Each row was made from one small tree. The marks that hang from a mark follow it in brackets, in alphabetical order. Every link used is in the known rows. Write each row's tree.
Known rows:
lesobuz{sukobu{batomip{favu lekel}}}: [ 0.38  0.02 -0.39  0.06 -0.34  0.02  0.11  0.12  0.07  0.06 -0.19  0.35
  0.24 -0.07  0.11 -0.34  0.09 -0.19 -0.01 -0.24  0.27 -0.08]
favu{batomip{lekel{somo}} gapem rido seze}: [ 0.14  0.32  0.15  0.11  0.09  0.13  0.07 -0.14  0.07  0.01 -0.16  0.30
 -0.17 -0.02  0.06 -0.34  0.06 -0.10 -0.22  0.08 -0.43 -0.20]
favu{seze}: [ 0.11  0.12  0.11 -0.02 -0.07  0.04 -0.04  0.17  0.10  0.10 -0.08  0.02
 -0.10 -0.03  0.03 -0.20  0.00 -0.10 -0.08  0.01 -0.05 -0.02]
nupo{rido}: [ 0.04  0.04  0.23  0.00  0.00 -0.11 -0.02  0.05  0.16 -0.06 -0.06 -0.01
  0.00  0.02  0.04 -0.09  0.13 -0.21 -0.10  0.03  0.10 -0.03]
favu{batomip}: [-0.02  0.13  0.13 -0.03 -0.11 -0.01 -0.03  0.02 -0.07  0.04 -0.14  0.16
  0.02 -0.03  0.10 -0.17  0.05 -0.13 -0.11 -0.09  0.00 -0.04]
sukobu{lesobuz}: [ 0.14 -0.05 -0.01  0.04 -0.26 -0.06 -0.06 -0.02  0.12  0.08  0.01  0.12
  0.13 -0.04  0.03 -0.05 -0.09 -0.20  0.05 -0.06  0.17 -0.05]
batomip{lekel}: [ 0.17  0.17 -0.12 -0.06  0.04 -0.02  0.00 -0.09  0.16  0.05 -0.06  0.18
  0.08 -0.05  0.06 -0.08  0.00 -0.08 -0.08 -0.13  0.12 -0.03]
sivedig{sukobu{batomip}}: [ 0.09 -0.04  0.12  0.04 -0.21 -0.03  0.03  0.17  0.10  0.15 -0.17  0.20
  0.14 -0.03  0.09  0.09 -0.15 -0.18 -0.09 -0.12  0.21 -0.03]
sivedig{sukobu}: [ 0.16  0.06  0.11  0.01 -0.27 -0.03 -0.02  0.07  0.12  0.14  0.07  0.10
  0.08 -0.03  0.07 -0.02 -0.19 -0.13 -0.10 -0.05  0.18  0.06]
sivedig{sukobu{batomip{favu}}}: [ 0.22  0.01 -0.08  0.09 -0.42  0.00  0.04  0.21 -0.02  0.14 -0.13  0.20
  0.14 -0.05  0.15 -0.15 -0.11 -0.20 -0.10 -0.19  0.28 -0.06]
sukobu{batomip{favu{gapem seze} lekel} rido}: [ 0.45  0.17 -0.03  0.19 -0.13  0.14  0.21  0.25  0.07  0.01 -0.11  0.17
 -0.20 -0.03  0.14 -0.27  0.16 -0.21 -0.07 -0.01 -0.06 -0.30]
sivedig{sukobu{batomip{favu lekel{somo}} lesobuz}}: [ 0.32  0.06 -0.39  0.17 -0.34 -0.06  0.12 -0.03  0.08  0.07 -0.14  0.50
  0.34 -0.05  0.17 -0.20 -0.21 -0.25 -0.02 -0.33  0.29 -0.18]
favu{batomip rido}: [ 0.05  0.14  0.23  0.05 -0.17 -0.01 -0.02 -0.24  0.01  0.08 -0.10  0.16
 -0.06 -0.04  0.11 -0.20  0.01 -0.12 -0.13  0.02 -0.06 -0.04]
favu{batomip gapem rido seze}: [ 0.09  0.15  0.43  0.11 -0.21  0.16  0.01  0.06  0.02  0.08 -0.11  0.05
 -0.25 -0.02  0.04 -0.32  0.06 -0.12 -0.20  0.21 -0.40 -0.11]
batomip{favu{rido} lekel{somo}}: [ 0.29  0.31 -0.28  0.08  0.01 -0.05  0.04 -0.45  0.08  0.02 -0.03  0.29
  0.02 -0.09  0.10 -0.34  0.02 -0.13 -0.10 -0.14  0.10 -0.12]
batomip{lekel{somo}}: [ 0.12  0.26 -0.22 -0.06  0.26 -0.05 -0.01 -0.22  0.11 -0.01 -0.09  0.29
  0.12 -0.06  0.05 -0.09 -0.01 -0.10 -0.08 -0.20  0.07 -0.08]
favu{batomip{lekel} rido seze}: [ 0.17  0.26  0.10  0.08 -0.11  0.09  0.08 -0.13  0.13  0.08 -0.15  0.26
 -0.09 -0.02  0.14 -0.37  0.02 -0.06 -0.20  0.02 -0.26 -0.09]
favu{batomip{lekel} gapem rido{nupo} seze}: [ 0.23  0.19  0.47  0.12  0.06  0.11  0.08 -0.10  0.17 -0.03 -0.08  0.04
 -0.20  0.02  0.09 -0.30 -0.01 -0.11 -0.21  0.15 -0.42 -0.13]
favu{gapem rido}: [ 0.15  0.07  0.29  0.09 -0.13  0.05 -0.05 -0.15  0.12  0.09  0.01 -0.02
 -0.15 -0.05 -0.04 -0.05  0.01 -0.15 -0.09  0.16 -0.09 -0.07]
lesobuz{sukobu{batomip{favu} rido}}: [ 0.43 -0.06 -0.12  0.17 -0.35 -0.01  0.15  0.10  0.05  0.02 -0.04  0.23
  0.04 -0.06  0.16 -0.22  0.15 -0.30  0.13 -0.10  0.33 -0.14]

Which tree is each row?
[ 0.27 -0.10 -0.08  0.21 -0.48 -0.05  0.05 -0.17  0.07  0.12 -0.14  0.21
  0.11 -0.05  0.10 -0.20 -0.02 -0.27  0.05 -0.11  0.21 -0.16] | sukobu{batomip{favu{rido}} lesobuz}
[ 0.44 -0.06  0.12  0.12  0.11 -0.08  0.18 -0.10  0.33 -0.07 -0.03  0.22
  0.10  0.01  0.17  0.03  0.05 -0.26  0.12 -0.11  0.23 -0.12] | lesobuz{sukobu{batomip{lekel} rido{nupo}}}
[ 0.28  0.02  0.00  0.17 -0.47 -0.01  0.06 -0.07  0.05  0.19 -0.09  0.21
  0.05 -0.05  0.16 -0.16 -0.14 -0.20 -0.12 -0.10  0.24 -0.07] | sivedig{sukobu{batomip{favu{rido}}}}
[ 0.31 -0.01  0.04  0.17  0.30 -0.18  0.16 -0.31  0.29 -0.10 -0.10  0.32
  0.13  0.02  0.17  0.13 -0.06 -0.32  0.15 -0.20  0.20 -0.29] | sukobu{batomip{lekel{somo}} lesobuz rido{nupo}}
[ 0.08  0.15  0.30  0.07 -0.17  0.07  0.02 -0.06  0.05  0.10 -0.13  0.15
 -0.18 -0.03  0.11 -0.33  0.02 -0.10 -0.17  0.10 -0.26 -0.05] | favu{batomip rido seze}
[ 0.23 -0.03 -0.22  0.01 -0.14  0.02  0.08  0.08  0.18  0.05 -0.21  0.38
  0.25 -0.06  0.06 -0.06  0.05 -0.17  0.01 -0.18  0.19 -0.07] | lesobuz{sukobu{batomip{lekel}}}
[ 0.32  0.12  0.27  0.13 -0.11 -0.03  0.02 -0.16  0.14  0.05  0.05 -0.12
 -0.20 -0.02  0.11 -0.39 -0.03 -0.16 -0.10  0.06 -0.06 -0.05] | batomip{favu{rido{nupo} seze}}
[ 0.35  0.33 -0.11  0.14 -0.04  0.13  0.07 -0.15  0.09  0.04 -0.04  0.20
 -0.17 -0.08  0.02 -0.47  0.06 -0.14 -0.17  0.05 -0.23 -0.20] | batomip{favu{gapem rido seze} lekel{somo}}
[ 0.31  0.16  0.18  0.16 -0.33  0.14  0.02  0.06  0.02  0.12  0.01 -0.05
 -0.25 -0.05  0.01 -0.43  0.07 -0.16 -0.15  0.17 -0.18 -0.11] | batomip{favu{gapem rido seze}}
[ 0.35  0.14 -0.21  0.11 -0.37  0.08  0.15  0.29  0.09  0.16 -0.17  0.30
  0.09 -0.05  0.20 -0.33 -0.09 -0.13 -0.17 -0.20  0.10 -0.09] | sivedig{sukobu{batomip{favu{seze} lekel}}}
[ 0.43 -0.06 -0.05  0.20 -0.34 -0.05  0.19 -0.01  0.29  0.07  0.04  0.41
  0.21  0.01  0.20  0.09 -0.18 -0.26  0.07 -0.14  0.29 -0.17] | sivedig{sukobu{batomip{lekel} lesobuz rido}}
[ 0.31  0.26 -0.06  0.09  0.20 -0.12  0.04 -0.54  0.15 -0.05  0.02  0.14
  0.00 -0.04  0.14 -0.29 -0.06 -0.17 -0.09 -0.14  0.10 -0.11] | batomip{favu{rido{nupo}} lekel{somo}}
[ 0.34 -0.12  0.21  0.25 -0.30 -0.05  0.07 -0.07  0.17  0.06 -0.12  0.07
 -0.03  0.00  0.13 -0.29 -0.09 -0.28  0.03 -0.02  0.02 -0.18] | sukobu{batomip{favu{rido{nupo} seze}} lesobuz}
[ 0.45 -0.12  0.19  0.22 -0.15 -0.13  0.20 -0.10  0.38  0.00  0.08  0.26
  0.20  0.05  0.22  0.16 -0.25 -0.29  0.09 -0.14  0.29 -0.15] | sivedig{sukobu{batomip{lekel} lesobuz rido{nupo}}}
[ 0.04  0.14  0.32  0.04 -0.16  0.17  0.00  0.34 -0.07  0.04 -0.15  0.05
 -0.18 -0.01  0.03 -0.30  0.08 -0.12 -0.19  0.12 -0.35 -0.11] | favu{batomip gapem seze}
[ 0.10  0.07  0.59  0.11 -0.01  0.00 -0.01 -0.19  0.06 -0.04 -0.04 -0.07
 -0.16  0.01  0.06 -0.10  0.00 -0.17 -0.14  0.14 -0.22 -0.08] | favu{batomip gapem rido{nupo}}
[ 0.25 -0.15  0.08  0.17 -0.19 -0.08  0.10  0.00  0.17  0.04 -0.06  0.24
  0.05 -0.01  0.12  0.11  0.00 -0.30  0.15 -0.08  0.25 -0.21] | sukobu{batomip lesobuz rido}
[ 0.13  0.10  0.64  0.14 -0.02  0.09  0.03 -0.02  0.09  0.00 -0.08 -0.10
 -0.27  0.03  0.06 -0.25 -0.01 -0.16 -0.19  0.21 -0.41 -0.10] | favu{batomip gapem rido{nupo} seze}
[ 0.51  0.05  0.06  0.19 -0.11 -0.09  0.22 -0.05  0.18 -0.02  0.06  0.18
  0.05  0.00  0.28 -0.06 -0.12 -0.24 -0.04 -0.19  0.32 -0.16] | sivedig{sukobu{batomip{favu lekel} rido{nupo}}}
[ 0.31 -0.17  0.14  0.21 -0.40 -0.06  0.13  0.08  0.22  0.11  0.05  0.27
  0.14  0.01  0.18  0.14 -0.18 -0.32  0.11 -0.05  0.32 -0.16] | sivedig{sukobu{batomip lesobuz rido}}
[ 0.29  0.33 -0.21  0.06  0.03  0.13  0.05  0.11  0.00 -0.01 -0.09  0.20
 -0.10 -0.07  0.03 -0.45  0.09 -0.13 -0.17 -0.06 -0.17 -0.19] | batomip{favu{gapem seze} lekel{somo}}
[ 0.35  0.23 -0.20  0.07 -0.22 -0.02  0.04 -0.32  0.10  0.09  0.02  0.17
  0.01 -0.08  0.11 -0.35  0.01 -0.10 -0.11 -0.09  0.14 -0.08] | batomip{favu{rido} lekel}
[ 0.36  0.11  0.41  0.17 -0.14  0.07  0.02 -0.03  0.10  0.02  0.06 -0.20
 -0.29 -0.01  0.04 -0.35  0.00 -0.19 -0.13  0.17 -0.20 -0.10] | batomip{favu{gapem rido{nupo} seze}}
[ 0.43 -0.15  0.28  0.28 -0.24 -0.06  0.13  0.07  0.10 -0.08  0.04 -0.01
 -0.05  0.02  0.11 -0.05  0.04 -0.37  0.13 -0.01  0.17 -0.30] | sukobu{batomip{favu{gapem}} lesobuz rido{nupo}}
